Each row was made from one small tree. The marks that hang from a mark follow it in brackets, in the order of their numbers. Every link used is in the known rows. Write each row's tree.
Known rows:
Q_253[Q_669[Q_102]]: [-0.40 -0.65 -4.20 -1.14  0.77 -2.57 -2.97  2.98  7.28  0.73  1.81 -0.97
 -2.04 -1.03 -2.30 -0.19  0.77 -3.49 -0.88  2.13 -0.36]
Q_102[Q_333 Q_669[Q_713]]: [-0.47 -1.41 -1.26 -2.74  5.94 -3.72 -3.79 -2.36  5.06  2.32  2.32 -2.35
 -2.94  1.78  0.88 -0.79 -0.42 -0.86  2.72  0.94  2.06]
Q_713[Q_333 Q_916[Q_669[Q_102 Q_253[Q_975]]]]: [ 2.08  2.09 -4.52  0.91  2.92 -5.27 -2.43 -1.14  5.26  1.38  4.50 -0.74
 -4.25  2.14  1.26  0.81  1.42 -5.82  1.87  3.01 -5.46]
Q_713[Q_333]: [ 1.37  2.34 -2.92 -0.60  0.40 -4.10 -2.97 -0.34  4.52  2.03  3.12 -0.68
 -3.97  0.67  0.90 -0.08  0.65 -1.75 -0.96  1.89 -2.89]
Q_102[Q_669[Q_253 Q_333] Q_713]: [ 3.50 -1.72 -1.80 -0.54  4.80 -4.22 -4.18 -1.19  7.00  0.47  1.28 -0.43
 -2.65  3.11  3.24 -0.14 -0.95 -2.73  3.49  2.49  1.20]
Q_253[Q_713]: [-0.59  2.45 -5.75  0.11  1.25 -1.10 -3.52  1.40  6.54  1.13  0.61  1.62
 -1.49 -0.55 -0.40 -1.00  1.06 -0.27  0.31  0.58 -0.57]
Q_713[Q_333 Q_916[Q_669[Q_102]]]: [ 0.85  1.52 -4.10  0.34  2.39 -4.31 -1.80  0.26  5.37  1.45  4.80 -0.44
 -4.79  2.44  1.52  1.12  0.98 -5.13  1.60  3.11 -4.59]
Q_102[Q_333]: [ 0.74  0.57 -2.55 -1.95  1.66 -3.27 -4.13  0.19  5.51  2.81  2.15 -1.32
 -3.09 -0.10  0.67 -2.22  0.73 -0.89  0.69  0.75 -0.77]
Q_916[Q_669[Q_253[Q_975] Q_333]]: [ 6.61  0.21 -2.02  0.89  0.76 -4.89 -5.21  0.68  6.70 -1.14  2.26 -1.36
 -2.51 -1.32 -0.01  0.47  1.75 -5.00  4.86  1.90 -2.91]
Q_253[Q_333 Q_669[Q_102] Q_713[Q_916]]: [-5.19  2.62 -8.00 -1.90  2.41 -0.54 -1.52  1.41  7.82  1.45 -1.36  1.49
  0.11 -2.04  0.45 -1.05  1.49 -1.17 -0.07  2.05 -2.34]
Q_253[Q_669[Q_333] Q_713[Q_916] Q_975]: [-3.00  2.03 -8.80  0.05  3.95 -2.73 -2.30 -0.23  6.73 -1.09 -2.23 -1.17
  1.37  0.64  1.68 -1.17  1.07 -3.83  1.01  2.36 -2.85]
Q_713[Q_916]: [ 0.88  1.08 -7.00  1.04  2.03 -2.63 -1.38  0.93  5.39  1.99  3.82  0.11
 -3.55  1.70  1.84 -0.69  2.39 -2.17  0.13  1.39 -2.23]
Q_102[Q_713]: [ 0.26  0.43 -2.64 -1.06  1.21 -1.81 -2.65  1.42  6.64  1.39  1.76  0.16
 -2.93  2.65  1.29 -0.92 -0.23 -1.67  0.23  2.98  0.53]
Q_713[Q_916[Q_669]]: [ 1.75  0.72 -5.64  1.39  1.94 -2.24 -1.37  2.11  5.91  1.07  4.23  0.05
 -3.49  1.49  1.66  0.50  1.78 -3.57  2.06  1.52 -2.33]
Q_713[Q_333 Q_916]: [ 0.27  2.48 -5.69  0.50  2.25 -4.07 -1.32 -1.09  4.12  2.42  4.08 -0.31
 -4.38  2.71  2.92 -0.16  1.38 -2.66 -0.61  2.25 -4.41]
Q_669[Q_333]: [ 4.42 -0.38 -2.94 -0.54  0.17 -4.49 -4.95  0.73  6.36 -0.21  1.79 -1.04
 -3.40 -0.54  0.99 -1.09  2.13 -2.26  2.43  2.10 -2.01]
Q_916[Q_669]: [ 3.17  0.40 -2.32  0.44  0.06 -2.19 -3.00  3.39  6.52  0.24  3.44 -0.39
 -3.11 -0.71 -0.41  1.20  0.73 -3.34  2.52  1.22 -0.76]
Q_253[Q_333 Q_669[Q_102] Q_975]: [-3.36  2.22 -6.07 -2.94  1.63 -3.49 -1.47  0.78  6.88  1.27 -1.06 -2.81
 -0.05 -2.66 -0.63 -0.49  1.73 -3.08 -1.46  3.22 -2.33]
Q_253[Q_669[Q_102] Q_713]: [-2.86  0.84 -5.83 -0.98  1.77 -1.00 -3.42  2.66  8.08  0.30 -0.41  1.01
 -0.27 -1.24 -2.50 -0.65  0.21 -2.43 -0.27  1.60 -0.20]

Write each row's tree:
[ 0.37  1.13 -3.01 -0.84  2.58 -3.61 -2.78 -3.03  4.00  1.10  3.91 -0.77
 -4.20  2.39  0.09 -0.55  2.19 -1.93  1.24  3.03 -2.64] => Q_669[Q_713[Q_333 Q_916]]
[-1.69 -0.39 -3.97 -1.46  1.85 -2.66 -2.20  1.91  7.12  0.96  1.68 -0.69
 -2.30  1.44 -0.55 -0.28 -0.21 -4.21 -0.73  3.50 -1.05] => Q_253[Q_669[Q_102[Q_713[Q_333 Q_916]]]]
[ 1.89  1.29 -4.18 -0.45  3.60 -5.90 -4.20 -2.53  6.80  1.70  2.69 -0.75
 -3.49  2.54 -0.83 -1.14  1.53 -5.70  0.89  4.43 -3.75] => Q_669[Q_102[Q_713[Q_333 Q_916]] Q_253[Q_975]]
[-2.31  1.22 -4.71 -2.32  1.31 -1.23 -1.31 -0.25  5.55  1.10  0.41 -0.75
 -0.95 -1.76  0.75 -0.81  2.11 -0.34  0.22  2.19 -1.43] => Q_253[Q_333 Q_669[Q_713[Q_916]]]
[ 7.36 -0.43 -1.23  0.94  0.09 -4.24 -5.54  1.39  6.86 -0.95  2.90 -0.33
 -3.12 -1.57 -0.03  0.48  1.65 -4.24  5.07  1.45 -2.45] => Q_916[Q_669[Q_253 Q_333]]
[ 0.33 -1.71 -3.95 -0.59  6.06 -3.45 -1.82 -0.41  6.79  0.65  1.72 -0.76
 -3.01  5.29  5.13  0.16 -0.96 -3.21  3.14  3.26  0.95] => Q_102[Q_669[Q_333] Q_713[Q_916]]
[ 2.73  0.91 -2.44 -0.37  2.44 -3.99 -5.41  0.64  7.58  0.47  1.98 -0.50
 -2.15 -1.17 -2.29 -0.11  0.96 -5.06  4.03  1.84 -2.21] => Q_916[Q_669[Q_102[Q_333] Q_253[Q_713 Q_975]]]
[ 3.48  0.63 -1.34 -0.24  1.77 -4.52 -4.39  0.69  7.27  0.16  3.02 -0.83
 -3.18  0.63 -1.53  0.86  0.38 -6.13  3.25  3.47 -2.35] => Q_916[Q_669[Q_102[Q_713[Q_333]] Q_253[Q_975]]]
[-2.86  0.84 -4.60 -1.98  2.66 -3.94 -2.10  0.72  6.88  0.45  0.06 -2.89
 -0.85  1.36 -1.10 -0.26 -0.20 -5.44 -1.41  4.23 -1.43] => Q_253[Q_669[Q_102[Q_713[Q_333]]] Q_975]
[-5.50  3.16 -8.38 -0.77  4.62 -3.26 -1.66 -0.75  6.56  0.49 -0.91 -1.04
  0.22  1.52 -0.22 -0.39  0.32 -5.02 -1.03  3.29 -3.71] => Q_253[Q_669[Q_102] Q_713[Q_333 Q_916] Q_975]
[ 3.15  1.02 -4.49  0.20  1.70 -3.79 -6.08 -0.25  7.77  1.40  2.23  1.75
 -2.87 -1.59 -3.62 -1.33  2.35 -2.97  1.57  1.57 -2.09] => Q_669[Q_102 Q_253[Q_713]]
[ 4.59 -1.26 -1.04 -0.64  0.40 -4.36 -5.08  2.90  7.95 -1.03  3.10 -1.06
 -3.98 -0.89 -1.39  0.87  1.39 -5.61  4.81  3.05 -1.91] => Q_916[Q_669[Q_102 Q_333]]
[-0.12  0.86 -4.53  0.09  6.94 -4.53 -1.28 -3.15  5.27  2.13  2.27 -0.91
 -2.60  5.69  4.60  0.54 -1.32 -3.84  1.10  2.97 -0.94] => Q_102[Q_669[Q_253[Q_975]] Q_713[Q_333 Q_916]]
[ 4.87  1.32 -2.24  0.47 -0.14 -2.79 -3.78  1.70  6.45  0.75  2.90  0.31
 -2.68 -2.54 -0.09  0.65  1.61 -2.61  3.15  0.80 -2.08] => Q_916[Q_669[Q_253[Q_333]]]
[-5.64  1.93 -8.50 -1.31  5.13 -2.56 -2.24 -0.08  7.31  0.76 -1.45 -1.27
  0.84  0.89 -0.57 -1.55  0.53 -4.43 -0.07  2.53 -2.27] => Q_253[Q_669[Q_102[Q_333]] Q_713[Q_916] Q_975]
[ 4.64 -0.69 -3.51 -0.61  3.49 -7.02 -6.17 -2.52  8.02 -0.34  1.48 -1.28
 -3.33  1.87 -0.23 -1.87  2.54 -6.53  3.98  5.07 -3.92] => Q_669[Q_102[Q_713[Q_916]] Q_253[Q_975] Q_333]
[ 4.59  0.73 -0.75 -0.36  0.53 -2.73 -4.47 -0.24  5.96 -0.03  3.04 -0.07
 -2.83 -2.09 -1.43  0.54  2.17 -2.48  4.38  1.64 -1.57] => Q_916[Q_669[Q_253[Q_333] Q_713]]
[ 1.48 -1.39 -2.19 -1.54  0.95 -3.03 -4.26  0.11  6.20 -1.23  0.75 -1.65
 -1.63 -0.73 -1.01 -0.84  1.40 -2.48  1.92  2.60 -0.56] => Q_253[Q_669[Q_333 Q_713]]
[-1.07  0.05 -1.93 -1.46  4.85 -3.20 -1.61 -0.53  5.70  1.96  1.99 -0.78
 -3.16  4.72  3.63  0.95 -2.55 -2.25  0.48  2.83  1.32] => Q_102[Q_669 Q_713[Q_333]]
[ 4.12  0.11 -0.36 -1.45  2.03 -5.89 -6.67 -4.16  5.71  0.88  4.16 -0.41
 -4.85 -0.08 -4.63 -0.90  2.76 -3.76  2.35  3.67 -3.01] => Q_669[Q_102 Q_253 Q_713[Q_333]]
